What can hang from each mark:
J: D G
G: J L
R: J
L: D R Y
U: D G R
Y: J U
D: U

Known rows, with every way that one mark hangs from another:
[J [G [L [D U] Y]]]: [-0.98 -3.44 -0.07 -1.32  0.79  0.35 -1.45 -1.05  0.25 -7.31  0.16  0.39
  5.05 -0.27  0.33 -0.47 -0.65  0.09  0.50  3.04  0.57  0.64  0.61  2.29]
[Y [J G]]: [ 2.12  1.91  0.79  1.35 -0.60  0.01  2.87  0.16 -0.03  1.69  1.34  1.29
 -1.74 -0.80 -1.32  0.08  0.87 -0.78  0.98 -1.33  0.50 -0.25  0.05 -3.43]
[L [D U] Y]: [-4.31 -1.76 -3.17 -0.94 -0.08  1.24 -3.34 -0.79  0.27 -3.99  0.02  0.16
  1.16 -0.52  1.43 -1.00 -0.06 -0.18 -0.22  3.31  1.67  0.42  0.92  1.99]
[R J]: [-0.21  0.15  0.80  1.50 -0.77  1.18 -0.40  0.62  0.14  1.84  0.29 -1.46
  0.61 -0.37  1.17 -0.12  0.76 -0.61 -0.17 -0.95  1.40 -0.45 -0.06 -1.67]
[Y [U R]]: [ 0.61  1.02 -3.23 -1.35 -0.30 -0.30  0.77  0.97 -0.37  1.98  1.82  1.27
 -1.09 -0.68  0.33 -0.60  0.90  0.48 -1.28 -2.27 -0.30  1.15  0.87 -1.72]
[L D [Y J]]: [-1.19  0.06 -2.05 -0.05 -0.30 -0.31 -0.51 -1.32  0.33 -0.87  0.36  0.25
 -3.47  0.07 -0.17 -0.50 -0.41 -0.18 -0.32  1.29  1.87 -0.72 -0.20 -1.90]
[Y [U D]]: [-0.60  1.17 -3.01 -1.71 -0.05 -0.82  0.77  0.31  0.23  0.25  0.94  0.47
 -4.67  0.05 -0.18 -0.27 -0.52  0.30  0.79 -1.00  0.62  0.71  1.22 -2.00]
[L D]: [-0.72  0.54 -0.65 -0.92 -0.51 -0.15 -0.18  0.06  0.02  0.63  0.85 -0.50
  0.52 -0.10  0.74 -0.91 -0.46 -0.20 -0.15  0.66  0.59 -0.89  0.18  0.76]
[G L]: [ 0.25 -0.95  0.32 -0.38  0.45 -0.44  1.63  0.35  0.29 -0.82  0.29  0.18
  0.83 -0.09  0.25  0.31 -0.50 -0.26 -0.72 -1.71 -0.07 -0.21  1.05 -0.50]
[U [G L] [R [J D]]]: [ 1.82 -0.19  3.47  1.19  0.25  0.60  1.87  1.01 -0.51  2.66 -0.28 -0.94
  1.49  0.62  0.65  0.77  0.47  0.10 -1.10 -3.20 -2.06  0.20 -0.66  2.39]
[D [U [G J L] R]]: [-0.15 -2.21 -3.30 -0.79  1.46  0.83  1.98  1.23 -1.06  2.80  1.08  0.03
  1.49  0.23  0.61  1.13 -0.52 -0.10 -4.38 -2.18 -1.45  0.87 -0.76  1.62]
[G [J [D U]] [L Y]]: [-5.19 -1.50 -1.57  0.88  1.55  0.46 -0.65 -0.98 -0.07 -3.66 -1.42  0.59
  1.30  0.77  0.66  1.45 -1.05 -0.80 -1.48  3.88  0.59 -0.31  1.47  2.84]
[R [J G]]: [ 1.96  0.26  2.47  1.42 -0.72  1.01  0.03  0.56 -0.17  0.60  0.58 -0.96
  2.90 -0.63  0.30 -0.36  1.06 -0.67  0.98 -0.10  0.84 -0.21 -0.04 -1.91]
[R [J D]]: [-1.35  2.06  3.18  2.77 -0.86  1.05 -0.02  0.37  0.14  1.29 -0.78 -1.15
  0.65  0.19  1.08  0.35  0.82 -0.81  1.21  0.43  0.57 -0.98  0.59  0.92]
[U [R [J G]]]: [ 2.69  0.62  1.40  1.26 -0.81  0.66  0.20  1.07 -0.41  2.31  1.83 -1.45
  4.61 -0.60  0.47 -0.25  1.55 -0.43 -0.52 -1.92 -0.29  0.75  0.00 -1.62]
[J D [G [L R Y]]]: [-0.15 -0.23  3.73  0.19  0.39 -1.67 -2.36 -1.53  0.83 -4.21 -2.04  0.43
  2.40  0.12 -1.70 -0.06  0.15 -0.02  3.07  3.50 -0.81 -0.26  1.45  1.36]
[Y [U [G [J D] L]]]: [ 0.37 -0.05  0.51 -1.25  1.59 -0.59  3.07  0.00 -1.18  1.62 -1.04  2.03
 -3.78  1.01 -0.70  0.68 -1.57  0.43 -0.86 -0.04 -1.29 -1.04 -0.67  1.29]
[D [U G R]]: [-0.70 -0.63 -3.31 -0.62 -0.06  1.81  0.03  1.71 -0.64  2.45  1.22  1.01
  0.11 -1.19  0.74 -0.19  1.57 -0.08 -1.82 -2.45 -1.15  1.72  0.18  1.97]
[L D R [Y J U]]: [ 0.04  0.69 -1.92 -1.08 -0.82 -1.25 -2.85 -1.86  0.78 -1.18 -0.99  0.67
 -5.95  0.02 -1.29 -1.20 -0.52  0.98  1.72  2.08  2.02 -0.58 -1.26 -3.67]
[U [G L] [R J]]: [ 3.12 -2.11  1.17 -0.06  0.23  0.69  1.51  1.35 -0.46  3.16  0.59 -1.31
  1.92  0.13  0.76  0.38  0.37  0.32 -2.37 -4.52 -1.32  0.74 -1.20 -0.37]
[R [J [D U]]]: [-3.38  1.47  2.31  3.38 -1.01  2.52 -0.80  0.64  0.26 -1.04 -0.99 -0.72
  1.83 -0.28  1.80  0.67  1.25 -0.96  1.17  1.03  1.06 -0.21  0.67  2.52]
[U [G [L Y]] R]: [ 0.80 -3.34 -2.11 -2.46  1.39 -0.32 -0.19  0.22 -0.38  0.42  0.77  0.82
 -0.24 -0.08 -0.05 -0.14  0.09  0.52 -2.59 -2.14 -1.48  1.43  0.67  0.55]
[J [D U]]: [-4.05  1.88  0.32  1.90 -0.59  1.46 -0.09  0.58  0.22 -1.53 -0.53  1.07
  0.54 -0.61  0.98  0.48  0.99 -0.91  1.12  1.32  0.18 -0.02  1.89  3.48]
[G J L]: [-0.45 -1.07 -1.11 -0.26  1.16 -0.82  2.06  0.00 -0.34  1.41  0.42 -0.51
  0.52  0.66  0.28  0.99 -1.59 -0.59 -2.79 -0.24  0.27 -1.03  0.31 -1.20]
[J D]: [-2.14  2.48  1.14  1.18 -0.47  0.03  0.61  0.27  0.06  0.65 -0.42  0.73
 -0.70 -0.32  0.23  0.00  0.62 -0.78  1.08  0.66 -0.28 -0.71  1.77  1.99]
[L [R [J D]] [Y U]]: [-1.78  0.98  1.61  1.06 -0.83  0.09 -4.62 -1.17  0.76 -1.68 -2.69 -0.08
 -2.48  0.15 -0.10 -0.63  0.83  0.51  3.14  3.43  1.53 -0.26  0.05 -0.91]

Rows:
[-1.32 -1.29 -3.05 -0.47  0.74 -0.19  0.95  0.29 -0.53  0.04  1.36 -1.57
  5.07  0.77  1.50  0.78 -1.68 -0.08 -4.12 -0.03 -0.43  0.06 -0.58  2.02]  [G J [L [D [U R]]]]
[-1.81 -0.04 -3.67 -2.40 -0.07 -1.62 -4.14 -1.16  1.09 -1.38 -0.94 -0.05
 -5.68  0.02 -1.15 -0.88 -0.35  0.78  2.12  1.85  1.27  0.93  1.17 -2.91]  [L R [Y [U D]]]
[-1.76 -0.52 -1.15 -1.58 -0.54 -1.01 -5.08 -1.49  0.82 -1.52 -1.20 -1.04
 -0.53 -0.14 -0.23 -1.49 -0.22  0.34  1.05  3.57  1.28 -0.61  0.19  0.06]  [L D R Y]
[ 2.68 -1.13  2.56 -1.29  0.32 -1.05  1.50 -0.32 -0.06 -2.76  0.94 -0.37
  4.41  0.19 -0.25 -0.49 -1.15  0.07  0.63  0.34 -0.63 -0.57 -0.02  0.83]  [J [G [L D]]]
[-1.13  0.58 -4.38 -0.89  0.19 -0.91  0.66 -1.00  0.64 -0.73  0.56  1.35
 -8.82  0.22 -0.99  0.26 -0.51  0.27  0.69 -0.47  1.79  0.92  0.86 -4.75]  [L [Y J [U D]]]
[ 0.98 -0.89  2.45 -0.13 -0.85 -0.25 -5.38 -1.50  0.58 -2.04 -1.18 -2.51
  3.22 -0.10 -0.36 -1.56  0.29  0.25  2.50  4.21  1.44 -0.61 -1.10 -0.99]  [L D [R [J G]] Y]
[-0.04 -1.12 -0.78 -1.05  0.90 -1.25  1.65 -0.54 -0.43  0.48  0.42 -1.46
  1.92  1.15  0.59  0.34 -2.64 -0.14 -2.67  0.87  0.29 -1.74 -0.63  0.24]  [G J [L D]]
[ 0.05 -0.88 -1.29  0.94 -0.54  2.76 -0.66  1.86 -0.58  3.04  0.82 -0.78
  1.58 -0.81  1.53  0.04  1.78 -0.10 -1.81 -2.82 -0.28  1.47 -0.92  1.07]  [D [U G [R J]]]
[ 0.87  0.56 -5.48 -2.85  1.04 -0.96  1.92  0.97 -1.24  5.97  1.81  0.09
 -5.48  0.82 -0.52  0.13 -1.03  0.60 -2.74 -2.20 -1.21  1.09 -0.68 -1.52]  [Y [U D [G J] R]]
[-2.05 -2.26 -1.77  0.30  0.39  0.52  0.26 -1.23  0.72 -5.16 -0.21  0.40
 -0.40  0.16  0.40  0.52 -1.03 -0.01 -0.81  0.73  1.65  0.09 -0.29 -0.20]  [G [L [D U] [Y J]]]
[-0.87 -2.57 -2.07 -0.70  1.58  1.23  1.72  0.74 -0.85  1.01 -0.24  0.61
 -0.27  0.17  0.48  1.03 -0.98 -0.33 -2.87 -0.44 -0.31 -0.16 -0.75  1.26]  [D [U [G J L]]]
[ 4.05 -1.24  3.25  0.10 -0.27 -0.47  1.05  0.23 -0.23 -0.60  1.55 -2.44
  7.49  0.48  0.70 -0.31 -0.46  0.29 -0.84 -1.71 -0.84  0.19 -1.14  0.17]  [U [R [J [G [L D]]]]]
[ 1.76  0.39  6.39  2.34 -0.04  0.17  1.81  0.09  0.07 -2.07 -0.57 -0.87
  4.35  0.42  0.12  0.76  0.08 -0.56  1.95  0.11 -0.57 -0.65  0.32  1.14]  [R [J D [G L]]]
[ 2.94 -0.49  3.67 -1.22 -0.33 -1.84 -0.88 -0.79  0.60 -2.14 -0.28 -1.17
  3.95  0.14 -1.19 -0.94 -1.06  0.49  1.88  1.03 -0.71 -0.92 -0.77  0.39]  [J [G [L D R]]]
[ 2.56 -1.57 -3.19 -2.63  1.59 -0.80  2.79  0.83 -1.43  3.96  1.15  1.16
 -2.06  0.55 -0.31  0.42 -1.24  0.81 -3.72 -2.89 -1.64  0.51 -1.24 -1.06]  [Y [U [G J L] R]]
[-0.96  2.30 -2.34  0.71 -0.28 -0.54  0.55 -0.67 -0.01  0.15  0.39  2.42
 -5.05 -0.11 -0.63  0.21  0.87  0.20  0.10 -0.54  0.16  0.86  1.01 -1.82]  [L [Y [J D] [U R]]]
[ 2.31  0.96 -1.85 -0.80 -0.18  0.63  3.06  0.54 -0.56  3.23  0.53  2.92
 -8.31 -0.57 -1.24 -0.33  0.53  0.52  0.20 -3.17  0.41  0.00 -1.38 -3.61]  [Y J [U G]]
[ 2.20  2.58  2.78  1.41 -0.86  0.25  0.81  0.64 -0.58  0.62  0.85  0.23
  2.57 -0.13  0.08 -0.24  1.48  0.17  1.55 -0.62 -0.81  0.77  0.14  0.13]  [Y [U [R [J D G]]]]
[ 2.74 -0.29  2.82 -0.50 -0.07 -1.51 -0.40 -0.23  0.67 -1.20 -0.40 -0.33
  2.99 -0.40 -1.50 -0.20 -0.08  0.07  1.88  0.02 -0.66 -0.28  0.31 -1.40]  [J [G [L R]]]
[ 0.00 -2.19 -0.65 -3.00  0.31 -1.77 -3.48 -1.81  0.82 -4.26 -1.59  0.17
 -1.00  0.35 -0.53 -1.26 -1.54  1.44  1.17  2.46  0.86 -0.20 -0.39 -0.91]  [G [L D R [Y U]]]
[-2.09 -1.71 -1.87 -0.33  0.92  0.31  0.82 -0.20 -0.31 -1.67  0.26 -1.10
  3.01  0.73  1.28  0.68 -2.17 -0.33 -2.61  1.71  0.63 -0.99 -0.61  1.84]  [G J [L [D U]]]
[ 0.50  0.41 -4.10 -1.30 -0.36 -0.78 -0.21 -0.96 -0.05 -0.04  1.45  1.17
 -3.65  0.02 -0.24 -0.79 -0.16  0.85 -1.23 -0.64  0.95  0.75 -0.57 -2.87]  [L D [Y J [U R]]]
[-2.11  1.89  1.73  1.80 -0.46  1.17  0.64  0.44 -0.13 -2.54 -0.07  1.52
  2.92 -0.92  0.12  0.10  1.44 -0.96  2.44  2.05 -0.35  0.27  1.74  3.32]  [J [D U] G]
[ 0.77  0.49 -3.18 -1.75  0.25 -0.54  1.11  1.33 -0.39  4.94  1.85 -0.64
 -3.26  0.03 -0.21 -0.07  0.28  0.17 -1.55 -3.54 -1.78  1.39  0.55  0.27]  [U D G R]
[ 2.15 -1.49  1.90 -2.29  0.12 -1.13 -0.91 -0.22  0.25  0.81 -1.20 -0.89
 -0.49  0.31 -0.79 -0.86 -1.26  0.89  0.53 -0.33 -1.11 -0.97 -1.80  1.32]  [U [G [L D R]]]
[-3.93  2.37 -2.67  1.87  0.10  0.73  0.52  0.80 -0.67  2.29  0.58  0.07
  2.09  0.18  1.15  1.20  0.53 -0.97 -2.20  1.07 -0.62  0.12  1.13  2.95]  [G [J [D [U R]]]]
[-1.11 -0.44 -0.57 -1.25 -0.73  1.00 -3.07  0.25  0.16  0.76 -1.17 -0.43
 -0.83 -0.67  0.04 -1.21  0.31  0.49  1.17  1.42 -0.10 -0.20 -1.53  2.72]  [L [D [U G]] R]
[ 1.48  1.48  1.24  0.28 -0.45  1.05  0.68  1.13 -0.91  3.66  0.07  0.73
 -1.91  0.08  0.47 -0.30  1.30  0.63  0.01 -2.15 -1.14  0.68 -0.92  1.16]  [Y [U G [R [J D]]]]
[-0.91  0.80 -1.69  0.83 -0.65 -0.66 -2.63 -1.20  1.11  0.71 -1.07  0.22
 -4.86 -0.52 -1.34 -0.08  0.82 -0.21  1.17  1.04  1.74 -0.33  0.22 -4.13]  [L R [Y J]]
[-3.74  1.75 -2.79  2.57 -0.42  0.97 -0.13 -0.27  0.32 -1.21  0.34  1.45
 -1.58 -0.44  0.36  1.01  1.65 -0.69 -0.42  0.41  0.33  1.23  1.52  1.07]  [L [Y [J [D [U R]]]]]
[ 0.73  2.13  4.79  2.71 -0.82  0.76  0.49  0.26 -0.16  0.15 -0.29 -0.54
  2.79 -0.10  0.20  0.01  1.23 -0.90  2.31  1.14  0.02 -0.71  0.54  0.93]  [R [J D G]]
[-1.10  2.64  3.89  2.86 -1.46  0.27 -2.61 -0.07  0.80  1.63 -2.07 -1.91
  0.40  0.05  0.22  0.05  1.12 -0.44  2.61  1.48  0.55 -1.26 -0.08  0.31]  [L [R [J D]]]
[ 2.78 -1.25  0.54 -2.64  0.39 -0.90 -0.36  0.19  0.14  0.50 -1.40  1.48
 -3.78 -0.20 -1.41 -0.65 -0.43  1.31  1.01 -1.87 -0.91  0.07 -1.11 -1.37]  [Y [U [G [L R]]]]
[ 0.71 -2.43  2.09  0.90 -0.28  1.70 -1.92  0.72  0.53 -0.05 -2.04 -1.35
  0.92 -0.32  0.39  0.33  0.52  0.35  0.59 -1.19  0.19  0.15 -1.89  0.31]  [D [U [G [L [R J]]]]]
[-1.97 -1.00 -2.95 -1.20  0.60  1.45  0.03  0.35 -1.13  2.07  0.10 -0.18
 -0.73  0.16  0.93 -0.29 -1.03 -0.23 -2.28  1.90  0.29 -0.81 -1.69  2.65]  [L [D [U [G J]]]]
[-0.59  0.95  3.93  1.60 -0.26 -0.31 -0.74 -0.18  0.79 -4.15 -1.64  0.48
  4.28 -0.38 -0.92  0.52  0.50 -0.28  3.26  2.05 -1.05 -0.02  0.86  2.85]  [J [D U] [G [L R]]]
[ 3.89 -0.95  2.85  0.92  0.00 -0.17  1.56  0.81 -0.12  0.15  1.47 -1.71
  6.13 -0.08  0.46  0.47  0.55 -0.13 -1.03 -2.90 -0.87  0.75 -0.08 -1.41]  [U [R [J [G L]]]]
[-1.16  1.45  2.00  1.13  0.42 -1.78 -0.05 -0.69  0.34  1.41 -1.85 -1.04
  0.28  1.14 -0.72  1.17 -1.34 -0.37  0.01  2.16 -0.63 -1.86  0.17  0.88]  [G [J D] [L R]]
[ 2.92  2.04  3.65  1.29  0.04 -1.00  4.94 -0.44 -0.02 -2.32  0.10  2.71
 -2.19  0.26 -1.78  0.77 -0.34  0.14  2.31 -1.31 -0.60 -0.31  0.12 -1.54]  [Y [J D [G L]] U]
[-0.32  2.60  2.52  2.00 -0.69 -1.09 -1.72 -1.66  0.79 -0.95 -1.55  1.13
 -2.52 -0.23 -2.36 -0.01  1.17 -0.46  3.74  3.02  0.46 -0.57  0.58 -1.42]  [L R [Y [J D G]]]
[ 1.79 -2.18  0.96 -2.41  0.67 -0.20  1.54  0.18 -0.38  0.00  0.04 -0.03
 -0.05  0.36  0.12 -0.60 -1.39  0.55 -0.96 -1.30 -1.01 -0.69 -1.11  1.86]  [U [G [L D]]]
[-1.24  0.09 -1.67  2.00 -1.01  2.34 -0.93  1.44  0.02  1.13  1.12 -1.54
  3.71 -0.85  2.06  0.39  1.58 -0.48 -1.60 -1.80  0.75  1.23  0.19  0.09]  [D [U [R J]]]
[ 3.49  0.72  0.07 -0.42  0.49 -1.83  4.83 -0.24  0.41 -1.83  1.30  1.21
 -4.11  0.49 -2.01  0.86 -1.33  0.43  1.62 -3.04 -0.04  0.64  0.07 -4.52]  [Y [J [G L]] [U D]]
